Every row comes from one small tree of marks. The marks that hang from a mark follow it in brackets, in alphabetical order. Every link used is in the known rows. Which tree was each row made from?
Known rows:
X{H K{L S Z{N{F}}}}: [ 3.12  6.06  0.35 -2.96  2.32 -1.06  0.85  0.58 -0.16 -0.07 -3.11 -1.46
 -1.79  0.29  0.16 -2.85 -0.81 -0.95  0.10  2.09  3.37]
X{H K{L Q Z}}: [ 1.30  5.02  2.41 -2.03  2.84 -2.12  2.57 -0.08 -0.24 -0.34 -1.15 -0.53
 -1.15  0.77  0.36 -3.37 -0.43 -1.10  1.16  2.15  3.66]
T{X{K}}: [ 2.51  1.01  1.69  0.46  3.98 -0.99  2.57 -2.69 -0.60 -1.06 -2.82 -1.27
 -0.56  0.68 -0.21 -1.04 -1.61 -0.20 -0.18  1.37  0.48]
N{H T}: [ 3.13  0.70  0.58 -0.91  4.80 -0.08  2.89 -1.61 -0.04 -0.86 -2.19 -0.02
 -1.21  0.76 -0.58  0.91 -1.46 -0.53  0.52 -0.18  0.54]
X{K{Q Z}}: [ 0.80  2.98  3.55 -0.93  4.13 -2.44  2.04 -1.89 -0.70 -1.16 -2.13 -1.54
 -0.60  0.91  1.18 -1.95 -0.73 -2.23 -0.48  1.54  2.68]
L{K{Q S Z{N{F H}}}}: [ 2.80  4.93  3.15 -4.55  3.34 -1.25  1.38 -1.30  0.69  0.60 -2.13 -0.65
 -1.15 -0.68  0.92 -1.20 -0.63 -1.26 -0.38  1.24  3.61]
F{N{H}}: [ 1.44 -0.09  2.04 -0.46  4.50 -0.61  2.21 -1.85 -0.07 -1.59 -3.45 -0.71
 -0.69  0.11 -0.35  1.74 -1.95 -0.74 -1.01 -0.02  0.40]
Z{K{Q} N{H T}}: [ 3.16 -0.32  1.07 -4.00  3.45 -0.28  2.27  0.37  1.12 -0.37 -1.28  0.46
 -2.33 -1.11  0.23 -0.18  0.35 -0.91  0.44  0.57  0.74]
L{K{Q S Z{N}}}: [ 3.55  4.54  4.45 -3.56  4.06 -1.17  1.46 -2.07 -0.35  0.56 -1.10  0.36
 -1.00 -0.37  1.37 -3.82 -1.63 -1.72 -0.89  2.56  3.54]
X{H K{L}}: [ 2.27  3.06  1.22 -0.62  3.41 -0.55  2.44 -0.66 -0.59 -0.89 -2.30 -0.78
 -0.79  0.97 -0.84 -3.12 -1.44  0.32  0.95  2.22  1.68]
L{K{S Z}}: [ 3.70  4.85  4.29 -2.08  4.84  0.12  2.16 -2.46 -1.26 -0.08 -2.21 -0.05
  0.42  0.61  0.48 -3.37 -2.10 -0.21 -0.96  1.64  3.67]
T{X{H}}: [ 2.78  1.16  0.59 -0.27  3.33 -1.15  3.11 -1.86  0.82 -0.15 -2.01 -0.05
 -0.93  0.51 -1.24 -1.04 -1.70  0.47  0.82  0.85  0.12]
T{N{Z} X{H}}: [ 2.41  1.98 -0.88 -0.03  4.30 -0.96  2.61 -1.54  4.20  0.27 -2.49 -1.71
 -0.24  0.85 -2.15 -1.00 -0.51  0.60  1.80 -1.44 -1.01]
X{H K{Q}}: [ 1.39  0.83  2.09 -0.73  3.57 -2.49  2.49 -1.84  1.11 -1.38 -2.08 -1.47
 -0.56  0.65 -0.61 -2.20 -1.08 -0.96  0.68  1.77  0.73]
F{N}: [ 1.67  0.37  2.60  0.06  4.93 -1.04  2.03 -2.36 -1.05 -1.79 -3.55 -1.30
 -0.55  0.60 -0.05  0.90 -2.13 -1.63 -1.90  1.03  0.50]
N{H T{X{K}} Z}: [ 2.44  0.66 -0.11 -0.18  4.58 -0.60  3.08 -1.67  1.59 -0.68 -2.30 -1.43
 -0.40  0.64 -1.29  1.55 -0.36 -0.20  1.40 -1.69  0.09]
Z{K{L Q S} N{T}}: [ 5.56  2.86  1.79 -4.98  3.67  0.39  2.44  0.48 -0.37 -0.22 -0.88  0.88
 -2.66 -0.89  0.75 -3.48 -0.90 -0.89  0.26  3.64  2.60]
L{K{S Z{N{T}}}}: [ 5.18  4.64  2.60 -3.13  4.36  0.40  1.60 -1.51 -0.82  0.74 -1.37  0.70
 -1.02  0.04  0.60 -2.07 -1.46 -1.42 -0.80  0.98  3.24]
X{H K{L Q S Z}}: [ 3.00  5.49  2.71 -2.76  3.00 -1.69  2.70 -0.49  0.12 -0.48 -1.17 -0.27
 -1.02  0.56  0.28 -4.57 -1.51 -0.70  1.25  2.97  4.02]
Z{K{Q S} N{F}}: [ 3.37  1.44  2.09 -4.27  3.66 -1.12  1.36 -0.66  0.58 -1.04 -3.25 -1.72
 -1.69 -0.81  0.69 -2.07 -0.50 -1.19 -1.22  3.06  1.36]
F{N{H Z{K{L}}}}: [ 1.06  1.53  2.16 -2.52  4.50  0.82  2.40  0.72  0.19 -1.26 -3.30 -0.90
 -0.19 -0.37 -0.66  0.12 -0.03  0.62 -0.31 -0.24  1.68]
Z{K N}: [ 2.61  0.10  1.70 -2.22  3.96  0.27  1.20 -0.34 -0.62 -0.79 -2.97 -0.33
 -1.43 -0.43  0.34 -2.42 -0.62 -0.39 -1.22  1.71  0.35]

Write each row's tree:
[ 4.39  0.22 -0.75 -2.85  2.31  0.25  2.65  0.75  1.55  0.36 -1.40  0.84
 -2.10 -0.89 -1.26 -0.47  0.37  0.34  0.80 -0.02  0.06] | Z{K N{T{X{H}}}}
[ 4.75  5.00 -1.12 -1.91  2.67 -0.23  2.59 -0.85  2.80 -0.09 -3.22 -2.13
 -1.00  0.42 -1.58 -2.15 -1.03  1.31  1.84  1.38  1.43] | T{N{F} X{H K{L S}}}
[ 3.67  3.98 -0.12 -1.18  3.51 -0.57  2.99 -1.06 -1.26 -0.52 -2.73 -1.85
 -1.60  0.85 -0.24  1.01 -0.37 -0.83  0.50  1.46  2.22] | N{F T{X{K{L}}}}
[ 4.08  3.50  2.39 -1.12  4.53  0.16  2.28 -1.99 -1.66 -1.43 -2.78 -0.85
 -0.73  0.90  0.21 -4.18 -2.81  0.03 -0.05  3.62  2.41] | X{K{L S}}
[ 2.31  1.71 -0.98 -1.06  4.71 -0.99  3.03 -1.41  1.59 -0.23 -3.13 -2.11
 -0.88  0.76 -1.28  3.50  0.10 -0.64  0.94 -1.90  0.30] | N{F H T{X} Z}
[ 4.36  1.22  0.85 -3.48  3.79 -0.96  3.98 -0.35  3.50 -0.26 -0.94 -0.38
 -0.49 -0.45 -1.61 -1.41  0.04  0.32  1.86  0.23  0.92] | N{T{X{H}} Z{K{Q S}}}
[ 2.58  3.99  2.53 -4.14  4.73 -0.79  2.54 -0.18  0.39 -1.08 -3.16 -2.49
 -0.46  0.14  0.12 -2.78 -0.11 -0.36  0.01  2.91  2.84] | N{F Z{K{L Q S}}}
[ 1.95  5.02  2.53 -2.92  3.55 -1.77  1.50 -0.35 -1.62  0.45 -1.02  0.36
 -2.76  0.21  1.85 -3.10 -0.93 -2.55 -0.23  2.97  3.37] | K{L Q Z{N}}
[ 4.07  2.72  1.77 -4.58  4.76  0.56  3.58  0.39  1.44 -0.57 -1.21 -0.01
 -0.98 -0.29 -0.48 -2.10 -0.31  0.43  1.72  1.34  2.70] | N{H T Z{K{L Q S}}}
[ 3.46  1.31  1.51 -0.61  3.97 -0.80  2.26 -2.09  0.93 -1.57 -2.99 -1.19
 -0.07  0.72 -1.08 -3.23 -2.45  0.27  0.37  1.86  0.67] | X{H K{S}}
[ 5.62  1.53 -0.32 -3.72  3.24  0.35  2.14 -0.30  0.66 -0.22 -2.97 -0.82
 -2.06 -0.84 -0.26  0.21 -0.24 -0.33 -0.59  1.15  0.93] | Z{K{S} N{F T{X}}}
[ 3.46  2.01 -1.16 -1.04  3.25 -1.41  3.24 -1.11  1.18 -0.16 -2.61 -1.37
 -1.40  0.73 -1.60  2.20 -0.35 -0.59  0.83 -0.29  0.46] | N{F T{X{H}}}
[ 4.23  2.73  1.85 -1.04  3.73 -0.84  2.77 -1.83 -0.13 -1.01 -2.49 -0.78
 -0.70  0.15  0.08  1.54 -1.56 -1.71 -0.88 -0.24  2.55] | F{N{T{X{K{S Z}}}}}
[ 2.55  0.96  3.33 -2.86  5.34 -0.87  2.59 -1.42  1.36 -1.45 -2.51 -1.58
  0.15  0.06 -0.07 -3.43 -0.94 -0.38 -0.19  1.96  1.38] | N{Z{K{Q S}}}
[ 2.66  1.48 -0.20 -1.31  4.53 -0.67  2.58 -1.43  0.05 -1.01 -3.35 -1.68
 -1.24  0.87 -0.62  2.64 -0.65 -1.01  0.17 -0.45  0.79] | N{F H T}
[ 3.32  5.76  0.66 -3.70  3.23 -0.24  1.18  0.21 -0.82  0.34 -2.94 -0.36
 -2.42 -0.03  0.89 -1.46 -1.33 -0.80 -0.09  1.68  3.44] | K{L S Z{N{F H}}}
[ 1.51  4.41  2.02 -2.96  3.40 -0.45  0.86 -0.72 -0.47  0.69 -3.01 -0.87
 -0.95 -0.17  0.53  0.19  0.15 -0.87 -0.86 -0.42  2.86] | L{K{Z{N{F H}}}}
[ 1.29  2.78 -0.20 -0.23  5.80 -1.20  1.29 -1.99  2.27 -0.87 -4.61 -4.17
 -0.02  1.57 -0.89  0.22 -0.15 -1.15 -0.22 -0.76 -0.23] | T{N{F Z}}
[ 2.46  0.67 -0.16 -0.28  4.20 -1.45  3.22 -1.09  2.16 -0.49 -2.31 -1.16
 -0.50  0.46 -2.09  3.06 -0.60 -1.16  0.40 -1.81 -0.20] | F{N{T{X{H}} Z}}
[ 1.83  2.92  1.29 -3.60  4.53  0.30  2.67  0.59  3.07 -0.19 -2.00 -1.15
 -0.71 -0.16 -0.60 -2.63  0.85  0.96  1.98  0.22  1.51] | T{N{H Z{K{L Q}}}}
[ 3.79  3.90 -0.59 -2.49  2.85 -1.36  1.09 -0.04  1.12 -0.34 -2.98 -1.83
 -1.61  0.41 -0.34 -0.25 -0.32 -2.03 -0.08  0.02  2.11] | X{H K{S Z{N{F T}}}}
[ 2.00  1.91 -0.06 -1.46  3.21 -1.81  2.50 -1.93  3.49 -0.57 -3.13 -2.86
 -1.10  0.03 -0.59  1.14  0.22 -0.16  1.42 -0.29  0.25] | T{N{F H} X{K{Q}}}
[ 2.05  1.96 -1.28 -0.36  3.80 -1.87  2.77 -1.04  2.36 -0.62 -3.24 -3.28
 -0.22  1.06 -2.11  2.01  0.64 -0.86  1.16 -1.52  0.17] | N{F T{X{H K}} Z}
[ 3.09  3.45  0.28 -2.40  2.51 -1.04  1.26 -0.96  0.82 -0.01 -3.37 -1.33
 -1.74 -0.39  0.46  0.04 -0.79 -0.62 -0.05  0.13  2.02] | T{X{K{S Z{N{F H}}}}}
[ 3.15  1.72 -0.43 -1.47  4.38 -1.10  1.22 -1.32 -0.62 -0.57 -3.29 -1.84
 -2.24  0.64  0.14  1.51 -0.68 -2.54 -1.08  0.82  0.36] | Z{N{F T}}
